What can hang from each mark
vefiv: gilabas kare
gafil: sipa
dorika: bune perug
kare: perug zemav
gilabas: vefiv
zemav: dorika gilabas
sipa: kare
perug: dorika kare

Every row comes from one small tree of marks. The marks that hang from a mark follow it in brackets, in alphabetical order. Every link used is in the known rows. Which tree was each row made from?
(in the rows, 128 means zero)
Known rows
kare{zemav}: | 153 | 118 | 157 | 105 | 108 | 136 | 121 |  94 | 169 | 126 | 134 | 128 | 171 | 124 | 116 | 100 | 133 | 122 | 137 | 146 |  97 | 121 | 126 |
zemav{dorika gilabas}: | 112 | 130 |  99 | 138 | 182 | 140 | 109 | 156 | 123 | 128 | 166 | 150 | 149 | 121 | 107 | 117 | 190 | 187 | 187 | 121 | 124 | 143 | 122 |
dorika{perug{kare{zemav}}}: | 124 | 123 | 116 | 112 |  89 | 126 | 174 | 114 | 159 | 101 |  96 | 126 | 142 | 161 | 148 | 116 |  95 |  79 |  90 | 136 | 158 | 126 | 115 |
vefiv{gilabas kare}: | 167 |  36 | 126 | 138 | 138 | 100 | 137 | 114 | 156 | 148 | 150 | 129 | 122 | 111 | 127 |  57 | 144 | 113 | 122 | 176 |  57 | 143 | 163 |
vefiv{gilabas kare{perug zemav{dorika}}}: | 171 |  75 | 104 | 190 | 133 | 121 | 123 | 149 | 167 | 195 |  97 |  71 | 103 | 104 | 102 |  86 | 112 | 118 |  97 | 151 |  82 | 102 | 191 |
gafil{sipa{kare{perug zemav}}}: | 112 | 116 | 121 | 118 |  96 | 132 | 163 | 113 | 159 | 155 | 105 | 141 | 137 | 113 | 139 | 135 |  94 | 115 |  87 | 170 | 159 | 111 | 161 |
perug{dorika{bune} kare{zemav}}: | 112 | 178 | 150 | 127 |  96 |  71 | 157 |  97 | 131 |  49 | 126 | 145 | 112 | 145 | 150 | 145 |  89 | 105 | 122 | 142 | 164 | 142 |  86 |
kare{perug zemav{dorika gilabas}}: | 105 | 155 | 106 | 168 | 158 | 163 | 108 | 163 | 142 | 158 | 125 | 109 | 152 | 117 | 101 | 148 | 130 | 163 | 146 | 101 | 137 | 106 | 147 |
dorika{bune perug{kare{zemav{gilabas}}}}: | 110 | 156 | 136 | 143 |  96 | 108 | 178 | 141 | 128 |  86 | 122 | 127 | 134 | 193 | 151 | 170 |  76 | 109 | 107 |  76 | 176 | 155 |  80 |
dorika{perug{kare}}: | 102 | 102 |  89 | 105 | 115 | 133 | 170 | 116 | 128 |  81 | 108 | 144 | 128 | 143 | 174 | 104 | 131 | 109 | 111 | 144 | 160 | 137 | 111 |
zemav{dorika gilabas{vefiv{kare}}}: | 136 | 109 | 104 | 116 | 182 | 139 |  79 | 172 |  80 | 175 | 150 | 127 | 118 | 142 | 109 | 121 | 184 | 145 | 152 | 109 |  95 | 136 | 132 |
sipa{kare{perug{dorika{bune}} zemav}}: | 109 | 176 | 159 | 142 |  87 | 108 | 147 |  74 | 119 |  77 | 109 | 130 |  89 |  78 | 145 | 166 |  92 | 118 | 107 | 143 | 166 | 138 | 129 |
perug{dorika{bune} kare{zemav{gilabas}}}: |  81 | 195 | 145 | 145 | 125 |  76 | 161 | 117 | 121 |  55 | 146 | 169 | 123 | 161 | 137 | 172 |  81 | 114 | 138 | 113 | 180 | 158 |  83 |
kare{perug{dorika} zemav{gilabas}}: |  57 | 161 | 116 | 141 | 138 | 139 | 127 | 121 | 148 | 111 | 126 | 148 | 143 |  88 | 120 | 145 |  93 | 123 | 139 | 125 | 155 |  98 | 125 |
zemav{dorika{perug} gilabas{vefiv}}: | 120 | 125 | 101 | 101 | 166 | 166 | 111 | 176 |  93 | 151 | 136 | 135 | 121 | 152 | 121 | 129 | 178 | 141 | 158 |  73 | 139 |  94 | 101 |
zemav{dorika{bune} gilabas}: | 131 | 146 | 121 | 152 | 164 | 120 | 112 | 164 | 102 | 109 | 175 | 130 | 131 | 142 | 127 | 136 | 176 | 206 | 188 |  94 | 128 | 159 |  91 |
dorika{bune}: | 150 | 113 | 149 | 111 | 115 | 122 | 119 | 109 | 123 |  82 | 157 | 128 | 139 | 126 | 161 | 106 | 159 | 172 | 158 | 129 | 106 | 148 |  94 |
sipa{kare{perug}}: | 109 | 113 | 124 | 120 | 126 | 164 | 128 |  88 | 110 | 106 | 120 | 146 | 118 |  68 | 147 | 134 | 149 | 147 | 122 | 171 | 139 | 144 | 173 |
perug{dorika}: |  95 | 119 | 116 |  95 | 139 | 113 | 126 |  89 | 141 |  75 | 146 | 170 | 132 |  80 | 143 |  86 | 161 | 133 | 163 | 173 | 127 | 118 | 104 |
sipa{kare{zemav}}: | 155 | 137 | 174 | 107 | 100 | 127 | 143 |  70 | 146 | 121 | 134 | 155 | 146 | 109 | 107 | 131 | 134 | 108 | 120 | 168 | 125 | 158 | 154 |
gafil{sipa{kare}}: | 115 |  93 | 116 |  90 | 123 | 110 | 165 | 109 | 143 | 122 | 150 | 183 | 140 | 122 | 145 | 102 | 149 | 140 | 126 | 189 | 145 | 147 | 137 |
gilabas{vefiv{kare}}: | 157 |  74 | 131 |  73 | 133 | 137 |  87 | 120 |  97 | 154 | 132 | 127 | 124 | 123 | 145 |  93 | 165 | 108 | 125 | 143 |  70 | 126 | 132 |
sipa{kare}: | 137 | 113 | 147 | 101 | 128 | 131 | 137 |  74 | 120 | 100 | 151 | 168 | 130 |  94 | 129 | 118 | 169 | 140 | 139 | 182 | 121 | 170 | 153 |
perug{dorika{bune} kare}: |  95 | 156 | 123 | 116 | 122 |  81 | 153 | 101 | 101 |  29 | 137 | 166 | 103 | 129 | 175 | 131 | 127 | 133 | 145 | 150 | 166 | 153 |  81 |

Which tree is each row?
| 153 |  96 | 137 | 104 | 110 | 163 |  83 | 131 | 114 | 181 |  90 |  82 | 123 | 115 | 141 | 123 | 104 |  88 |  84 | 126 |  79 |  89 | 159 | : gilabas{vefiv{kare{perug zemav}}}
| 166 |  91 |  89 | 143 |  96 | 118 | 132 | 145 | 160 | 170 |  90 |  68 | 122 | 127 | 132 |  75 | 135 | 112 |  91 | 136 | 116 | 128 | 119 | : vefiv{kare{zemav{dorika{perug}}}}
| 125 | 137 | 107 | 146 | 132 | 140 | 140 | 161 | 157 | 151 | 127 | 113 | 146 | 148 | 105 | 119 | 135 | 136 | 139 |  90 | 151 | 119 | 106 | : kare{zemav{dorika{perug} gilabas}}
| 109 | 142 | 151 | 107 | 147 | 188 |  92 | 143 | 112 | 164 | 127 | 127 | 152 | 136 | 108 | 172 | 109 | 110 | 129 |  83 | 116 |  75 | 144 | : kare{perug zemav{gilabas{vefiv}}}
| 187 | 113 | 137 | 111 | 130 | 130 |  83 | 145 | 117 | 193 | 117 |  90 | 119 | 144 | 104 | 106 | 152 | 105 | 118 | 131 |  77 | 109 | 140 | : gilabas{vefiv{kare{zemav{dorika}}}}
| 148 | 182 | 176 | 118 | 159 | 143 | 113 | 133 |  90 | 164 | 148 | 158 | 122 | 149 |  62 | 182 | 159 | 117 | 149 | 107 | 136 | 137 | 151 | : sipa{kare{zemav{dorika gilabas{vefiv}}}}
| 107 | 105 | 105 | 158 | 127 | 143 | 108 | 139 | 138 | 170 | 114 | 102 | 147 | 108 | 134 | 131 |  90 | 122 |  99 | 125 | 109 | 139 | 154 | : vefiv{kare{perug zemav{gilabas}}}
| 185 |  55 | 152 | 145 | 114 |  92 | 141 | 111 | 185 | 169 | 134 | 114 | 134 | 128 | 104 |  71 | 104 |  83 | 101 | 169 |  59 | 133 | 171 | : vefiv{gilabas kare{zemav}}
|  59 | 114 |  91 | 113 | 163 | 140 |  87 | 142 |  76 | 138 | 124 | 143 |  95 |  88 | 148 | 134 | 124 | 110 | 125 | 118 | 124 | 103 | 131 | : zemav{gilabas{vefiv{kare{perug{dorika}}}}}
| 145 | 155 | 144 | 115 | 170 | 140 |  86 | 171 |  65 | 127 | 171 | 130 | 120 | 165 | 115 | 161 | 184 | 180 | 187 |  69 | 119 | 124 |  91 | : zemav{dorika{bune} gilabas{vefiv}}
| 177 |  95 | 162 |  83 | 108 | 132 |  90 | 115 | 123 | 176 | 122 | 106 | 138 | 139 | 121 | 107 | 127 |  82 | 102 | 136 |  68 | 113 | 135 | : gilabas{vefiv{kare{zemav}}}
| 144 | 156 | 127 | 156 | 115 | 120 | 144 | 166 | 139 | 123 | 131 |  91 | 129 | 163 | 121 | 140 | 123 | 158 | 137 |  60 | 155 | 133 |  76 | : kare{zemav{dorika{bune perug} gilabas}}
| 111 | 109 |  81 | 136 | 179 | 166 |  72 | 183 |  67 | 186 | 119 | 105 | 104 | 115 | 126 | 139 | 159 | 151 | 131 |  97 | 111 | 113 | 151 | : zemav{dorika gilabas{vefiv{kare{perug}}}}
| 157 | 153 | 132 | 160 | 111 | 147 | 105 | 144 | 133 | 130 | 106 |  71 | 120 | 121 | 136 | 138 | 127 | 175 | 131 | 101 | 129 | 107 | 119 | : kare{perug zemav{dorika{bune}}}
| 121 | 117 | 110 | 117 |  95 | 113 | 172 | 121 | 113 |  55 | 114 | 127 | 109 | 162 | 191 | 122 | 123 | 128 | 112 | 116 | 165 | 152 |  80 | : dorika{bune perug{kare}}
| 141 |  34 | 101 | 156 | 137 | 129 | 130 | 125 | 145 | 158 | 116 | 106 | 108 |  88 | 142 |  71 | 121 | 120 | 101 | 168 |  73 | 119 | 187 | : vefiv{gilabas kare{perug}}
| 137 | 135 | 109 | 147 | 130 | 163 | 104 | 139 | 154 | 150 | 103 |  89 | 140 | 102 | 116 | 116 | 136 | 156 | 131 | 131 | 124 |  90 | 151 | : kare{perug zemav{dorika}}
| 127 | 190 | 135 | 172 | 142 | 103 | 145 | 165 | 114 | 107 | 146 | 127 | 131 | 192 | 113 | 177 | 118 | 156 | 151 |  90 | 164 | 168 | 103 | : perug{kare{zemav{dorika{bune} gilabas}}}
| 217 |  90 | 149 | 182 | 118 |  74 | 138 | 143 | 158 | 165 | 133 |  74 | 100 | 149 | 102 |  89 | 121 | 131 | 118 | 131 |  73 | 141 | 142 | : vefiv{gilabas kare{zemav{dorika{bune}}}}
| 108 | 159 | 142 | 137 |  99 | 120 | 124 | 103 | 140 |  82 | 111 | 107 | 115 |  92 | 158 | 136 |  89 | 132 | 122 | 127 | 145 |  98 | 102 | : kare{perug{dorika{bune}} zemav}
|  64 | 179 | 125 | 132 | 142 |  95 | 159 | 110 | 139 |  79 | 140 | 184 | 141 | 139 | 116 | 154 |  91 |  93 | 140 | 141 | 173 | 141 | 111 | : perug{dorika kare{zemav{gilabas}}}
| 128 | 139 | 124 | 102 | 192 | 160 |  86 | 166 |  86 | 150 | 165 | 153 | 134 | 146 |  97 | 138 | 194 | 159 | 185 |  94 | 110 | 110 | 126 | : zemav{dorika gilabas{vefiv}}
|  74 | 144 | 107 | 119 | 102 | 103 | 169 |  99 | 155 | 122 | 103 | 161 | 115 |  88 | 144 | 132 |  83 | 101 |  93 | 184 | 186 | 100 | 142 | : gafil{sipa{kare{perug{dorika} zemav}}}
|  97 | 154 | 145 | 147 | 129 | 157 | 135 | 105 | 126 | 134 | 124 | 149 | 138 | 101 | 106 | 178 | 104 | 123 | 116 | 130 | 151 | 149 | 171 | : sipa{kare{perug zemav{gilabas}}}
| 140 | 116 | 146 | 100 |  98 | 104 | 168 | 103 | 169 | 147 | 133 | 164 | 151 | 139 | 122 | 115 | 113 | 110 | 107 | 179 | 146 | 138 | 140 | : gafil{sipa{kare{zemav}}}
| 143 | 140 | 140 | 125 |  71 | 107 | 176 | 117 | 138 |  79 | 100 | 103 | 122 | 179 | 171 | 141 |  85 | 101 |  92 | 107 | 162 | 139 |  86 | : dorika{bune perug{kare{zemav}}}
| 121 | 171 | 128 | 183 | 139 | 147 | 109 | 170 | 122 | 137 | 130 |  89 | 131 | 135 | 118 | 168 | 118 | 183 | 147 |  73 | 144 | 122 | 116 | : kare{perug zemav{dorika{bune} gilabas}}
| 135 | 160 | 191 |  92 | 138 | 145 | 122 | 104 |  99 | 147 | 151 | 173 | 140 | 146 |  82 | 186 | 132 |  93 | 132 | 112 | 127 | 139 | 150 | : sipa{kare{zemav{gilabas{vefiv}}}}
